Each row was made from one small tree. Brackets hold a mark, then the marks that hang from it, in alphabetical order. Every link used is in the known rows. Write each row's tree.
Known rows
[P [Y [U [H N Q X] M]]]: -1.834 2.720 1.295 -2.029 1.237 -1.080 1.124 3.729 -1.761 -1.642 0.539
 0.397 1.603 -2.747 -1.549 -2.020 -0.967 -7.086 -2.137 -0.581 3.807
 -0.458 3.520
[Y P]: -1.321 0.203 2.072 -1.819 -2.602 -0.862 2.125 0.622 -2.652 -1.447 0.570
 0.867 1.097 -3.037 -0.978 -1.461 1.413 -5.600 0.800 1.317 2.006 0.665
 4.460
[H M N Q]: -0.545 3.306 -3.902 -2.520 2.175 0.459 2.678 3.910 -3.738 2.834 -0.593
 -0.820 0.093 -3.942 -2.211 -1.598 -1.739 -3.777 -1.279 -2.438 2.068
 -1.286 4.865
[U [H Q] M N P]: -2.685 1.355 4.559 -1.268 -0.062 -1.240 3.362 3.093 -0.773 -1.894 4.973
 0.139 1.385 -5.865 -1.688 0.586 -2.751 -8.599 -1.672 -3.633 4.319
 -1.217 5.103
[X [M U] N Y]: 1.218 1.372 -0.382 0.731 -2.196 -3.863 3.054 -0.146 -4.425 -0.664 2.920
 1.098 2.512 -1.144 -3.740 -3.231 -0.425 -6.526 -3.090 3.823 2.218
 -1.106 5.869
[H M N [X [Y P]]]: -1.335 3.732 -4.412 -2.164 0.060 -3.571 1.106 0.544 -3.601 0.433 0.160
 -0.751 2.713 -1.916 -2.325 -1.885 0.294 -4.972 -0.712 1.360 1.209
 -2.020 5.604
[N [H X]]: -3.266 2.630 -0.545 -2.138 -0.959 -2.866 4.944 1.233 -2.192 -0.820 0.256
 -0.398 1.196 0.845 -2.233 -1.507 -1.594 -4.834 -1.486 -0.859 2.183
 0.618 4.626
[X M [Y P]]: 0.535 0.669 -0.795 -1.507 -3.286 -3.642 2.367 -1.505 -3.745 -1.831 2.792
 -0.100 2.737 -3.343 -1.821 -2.111 1.942 -5.854 -0.910 3.543 2.373
 -0.472 5.137
[P [Y [U M [N H]]]]: -2.915 0.861 7.268 -1.926 -2.537 -3.349 3.078 2.438 -0.006 -1.279 2.246
 3.818 1.496 0.239 -0.994 -2.850 -1.674 -8.712 -1.995 1.398 3.313 2.507
 4.360
[N H M]: -2.977 2.298 1.108 -1.808 -2.523 -2.027 6.184 2.506 -1.007 -0.862 1.608
 0.995 -0.289 -0.268 -2.317 -2.179 -2.862 -3.669 -1.121 -0.543 1.455
 0.964 5.632
[H [N [M [U P]]] Q [X Y]]: -2.349 3.548 -3.313 0.166 -0.792 -4.905 4.845 2.981 -0.898 2.813 0.642
 -0.124 1.728 -3.668 -3.475 -1.460 -1.914 -6.088 -1.801 -0.769 1.565
 -1.993 7.782
[Y P X]: -1.822 0.096 2.840 -1.743 -3.020 -0.959 1.410 0.214 -2.536 -3.631 2.069
 -0.449 0.673 -4.093 -0.854 -2.497 3.023 -4.618 0.230 3.220 2.343 1.195
 4.814
[P [Y [U [H X] M N]]]: -3.608 1.420 6.308 -1.705 -0.724 -3.404 0.320 1.762 -0.730 -3.893 3.161
 2.518 2.394 0.446 -1.353 -2.222 -0.947 -8.771 -1.659 0.866 3.711 -0.365
 3.333
[U M N [P [Y X]]]: -2.956 -0.120 9.048 -1.100 -2.319 -2.945 1.675 1.660 0.640 -3.048 2.778
 1.797 2.552 -3.257 -0.736 -1.786 0.000 -8.686 -1.570 1.734 3.157 0.695
 4.836
[N [H Q] M]: -2.274 2.435 -0.991 -2.026 -1.462 -1.945 7.257 3.338 -1.424 0.419 1.333
 -0.041 -0.452 -2.361 -2.384 -1.741 -2.773 -3.633 -1.767 -1.732 2.221
 1.201 5.924
[P [Y U X]]: -1.316 -0.557 4.803 -1.857 -2.831 -1.483 0.621 0.523 -1.608 -2.315 0.280
 1.926 0.772 -1.130 -0.337 -3.743 3.384 -5.373 -1.060 4.637 3.454 2.353
 3.002
[U H M P]: -2.866 1.128 5.136 -0.973 -1.595 0.058 2.437 2.078 -0.433 -3.365 3.418
 0.509 1.405 -4.215 -1.508 0.054 -1.495 -7.222 -0.451 -2.213 3.123
 -1.216 4.439
[U H N P]: -2.367 0.740 5.103 -1.389 -1.187 -1.503 2.851 1.212 -1.199 -2.416 4.227
 0.997 1.204 -2.703 -1.211 0.379 -2.233 -7.113 -1.201 -1.764 3.927
 -0.589 4.158
[X [M [U [H N Q] P]] Y]: 0.455 2.628 -1.968 0.598 -0.624 -2.441 3.556 1.667 -2.559 -0.191 4.222
 -1.384 1.658 -6.117 -2.660 -0.899 -1.733 -6.374 -2.986 -0.995 3.580
 -1.775 6.928
[X [N M] [Y [U [H Q] P]]]: 0.663 1.441 1.046 -1.003 -2.163 -2.703 3.979 1.469 -2.230 -0.156 4.008
 1.416 1.400 -4.080 -2.626 -1.208 -0.847 -6.431 -2.936 1.596 4.664
 -0.173 4.719
[Y P [X N]]: -0.106 0.227 3.645 -1.321 -2.491 -0.661 1.460 0.437 -3.852 -3.446 2.189
 0.053 1.268 -3.533 -1.616 -2.897 2.041 -5.080 -1.001 4.803 2.562 1.309
 4.536
[Y U]: -1.439 0.250 1.904 -2.264 -2.000 -0.584 1.338 1.341 -2.663 0.345 0.641
 2.061 0.234 -1.255 -1.325 -2.531 1.549 -5.881 -0.105 1.572 2.971 0.888
 2.955
[Y P U [X [N [H Q] M]]]: -0.646 1.577 2.651 -1.664 -3.473 -1.829 4.082 2.745 -2.525 -1.346 3.793
 0.411 -0.113 -4.253 -1.852 -4.398 0.901 -4.147 -1.818 4.705 3.054 3.670
 6.433

Which tree is each row?
-3.739 2.208 2.553 -1.828 -0.811 -1.189 0.390 1.804 -1.869 -3.390 3.214
 0.606 1.296 -1.215 -2.087 -2.103 0.104 -6.866 -0.622 -0.144 3.114
 -1.138 3.457 | [Y [U [H X] M]]
0.471 0.287 0.997 -1.579 -3.504 -3.400 1.579 -0.804 -2.441 1.043 2.895
 1.398 2.723 -3.019 -1.671 -2.277 1.994 -7.176 -1.439 3.226 3.527 0.080
 4.052 | [X M [Y [U P]]]
0.257 3.457 -5.572 -1.772 1.586 -4.044 3.452 0.879 -5.035 1.751 0.117
 -0.952 2.831 -1.178 -3.626 -1.527 -0.710 -5.105 -3.259 0.550 2.789
 -2.127 4.756 | [H M Q [X N Y]]
-1.398 0.617 3.110 0.461 -3.849 -1.931 0.846 0.407 -2.750 -3.500 4.076
 -0.537 1.103 -4.462 -1.614 -4.270 2.956 -4.811 0.041 4.456 1.265 0.798
 7.069 | [Y P [X [M U]]]
-2.197 0.382 6.098 -1.747 -1.941 -1.328 1.161 1.307 -1.147 -1.392 4.653
 2.301 0.904 -2.503 -0.809 -0.802 -0.742 -7.894 -0.775 -0.116 4.482
 0.497 3.490 | [Y [U H N P]]
-0.110 0.197 3.220 -1.483 -2.151 -2.006 1.860 0.020 -2.557 -3.421 1.505
 -0.155 1.849 -1.812 -1.148 -3.624 1.793 -4.342 -2.034 4.085 2.571 0.834
 3.912 | [P [Y [X M]]]
-2.050 3.698 -0.504 -2.337 0.157 -0.396 -1.258 2.148 -3.252 -1.278 2.169
 -0.069 1.065 -2.186 -1.337 -2.651 0.284 -4.511 0.358 0.788 1.971 -0.881
 4.535 | [Y P [U [H M N X]]]
-1.342 1.179 4.813 0.936 -3.008 -1.791 3.861 3.018 -0.985 0.760 1.545
 2.858 1.060 -1.931 -3.054 -2.357 -2.190 -6.198 -0.683 1.422 1.070
 -0.161 6.761 | [X [N [M [U P]]]]
-3.298 4.196 -2.481 -2.559 1.568 -3.944 4.963 2.826 -2.683 1.713 1.839
 -0.957 1.207 -0.495 -2.578 -1.463 -3.347 -4.990 -2.262 -2.925 2.524
 -0.154 5.998 | [U [N [H M Q X]]]
-2.124 1.749 5.471 -1.596 -1.480 -3.444 4.319 1.872 0.181 0.792 0.995
 2.444 2.196 0.048 -0.647 -1.119 -3.147 -6.587 -1.696 -0.938 2.480 1.594
 5.546 | [U [N [H M]] [P Y]]
-3.323 1.196 6.677 -1.134 -1.045 -1.414 2.314 2.179 -0.287 -3.310 5.206
 1.223 1.680 -3.757 -1.658 0.146 -2.848 -8.619 -1.109 -2.358 3.518
 -1.336 4.668 | [U H M N P]
-2.237 2.967 0.341 -2.180 0.291 -0.392 0.258 3.561 -2.629 -1.899 2.724
 -0.714 1.190 -5.545 -1.670 -1.882 0.219 -7.067 -0.504 -0.327 3.280
 -0.562 4.804 | [Y P [U [H N Q X] M]]
-2.395 2.947 0.651 -2.620 0.385 -4.640 3.391 2.657 -1.641 2.145 0.432
 1.510 1.791 0.953 -1.256 -2.776 -1.532 -6.160 -2.306 -0.141 3.296 1.797
 4.971 | [P [Y [U [N [H M Q X]]]]]
-2.876 3.258 -2.814 -1.706 0.312 -5.949 5.069 1.046 -2.207 -2.137 4.659
 -0.905 1.575 -1.595 -3.351 -0.568 -2.656 -5.629 -3.169 -1.309 3.681
 -2.521 5.531 | [U [H Q [X Y]] [N M]]
-1.038 3.174 -1.164 -1.848 0.987 -1.794 1.753 1.670 -4.452 0.553 -0.184
 0.219 2.178 0.676 -3.171 -2.370 -1.437 -4.561 -1.514 0.793 1.432 -1.686
 4.121 | [H M [X N]]
-1.661 0.859 5.435 -1.117 -1.143 -2.885 4.888 2.808 0.335 -1.528 2.875
 1.639 1.300 -3.300 -1.056 -0.101 -3.098 -6.563 -1.939 -1.634 3.845
 0.073 5.213 | [U [H Q] [N M] [P Y]]
-0.199 -0.088 5.484 -1.432 -2.735 -0.464 0.672 1.093 -2.595 -0.620 2.308
 1.505 1.244 -3.141 -1.436 -3.084 2.197 -6.432 -1.500 4.506 3.768 1.867
 3.453 | [Y [U P] [X N]]
-4.150 2.913 1.672 -1.745 -0.187 -3.658 3.383 1.923 -1.581 -3.349 4.442
 0.394 0.927 0.300 -2.851 -1.358 -3.448 -5.009 -1.456 -1.057 2.288
 -2.039 4.805 | [U [H X] [N M]]
-0.431 0.084 3.200 -1.879 -3.884 -1.161 -0.632 -0.096 -3.418 -2.712
 4.088 -0.032 1.200 -4.405 -0.820 -4.650 4.473 -4.945 0.011 5.946 2.604
 1.857 4.602 | [Y P U [X M]]
-2.594 0.859 4.511 0.763 -2.435 -0.647 2.730 1.609 -0.575 -2.175 2.808
 1.066 0.636 -3.072 -1.520 -0.592 -0.893 -6.280 -0.189 -1.560 2.719
 -0.445 5.766 | [M [U H P]]
-2.209 3.710 -3.983 -2.424 1.367 -1.957 4.337 4.069 -2.719 1.809 -0.380
 -0.928 0.439 -2.549 -3.155 -1.915 -2.566 -3.919 -1.490 -1.501 1.506
 -1.571 5.212 | [H [N M] Q X]
-0.188 2.313 0.472 0.179 -0.059 -3.062 2.901 3.016 -1.723 2.409 -0.944
 -0.148 2.952 -3.372 -1.947 -2.217 -1.194 -6.727 -1.934 0.198 1.913
 -0.423 6.454 | [H N Q [X [M [U [P Y]]]]]
-1.018 1.560 4.842 -1.088 -2.823 -2.741 5.518 1.927 -1.228 -3.399 1.453
 1.371 0.796 0.459 -2.132 -3.770 -1.953 -3.759 -3.413 4.106 2.214 2.543
 5.343 | [P [Y [X [N H M]]]]
0.058 1.847 2.606 -1.320 -0.299 0.494 0.725 2.293 -3.108 -0.934 4.246
 -0.520 0.741 -5.219 -1.612 -2.385 0.844 -4.719 -2.185 1.396 4.527 0.593
 4.487 | [Y [U [H M Q] P] [X N]]
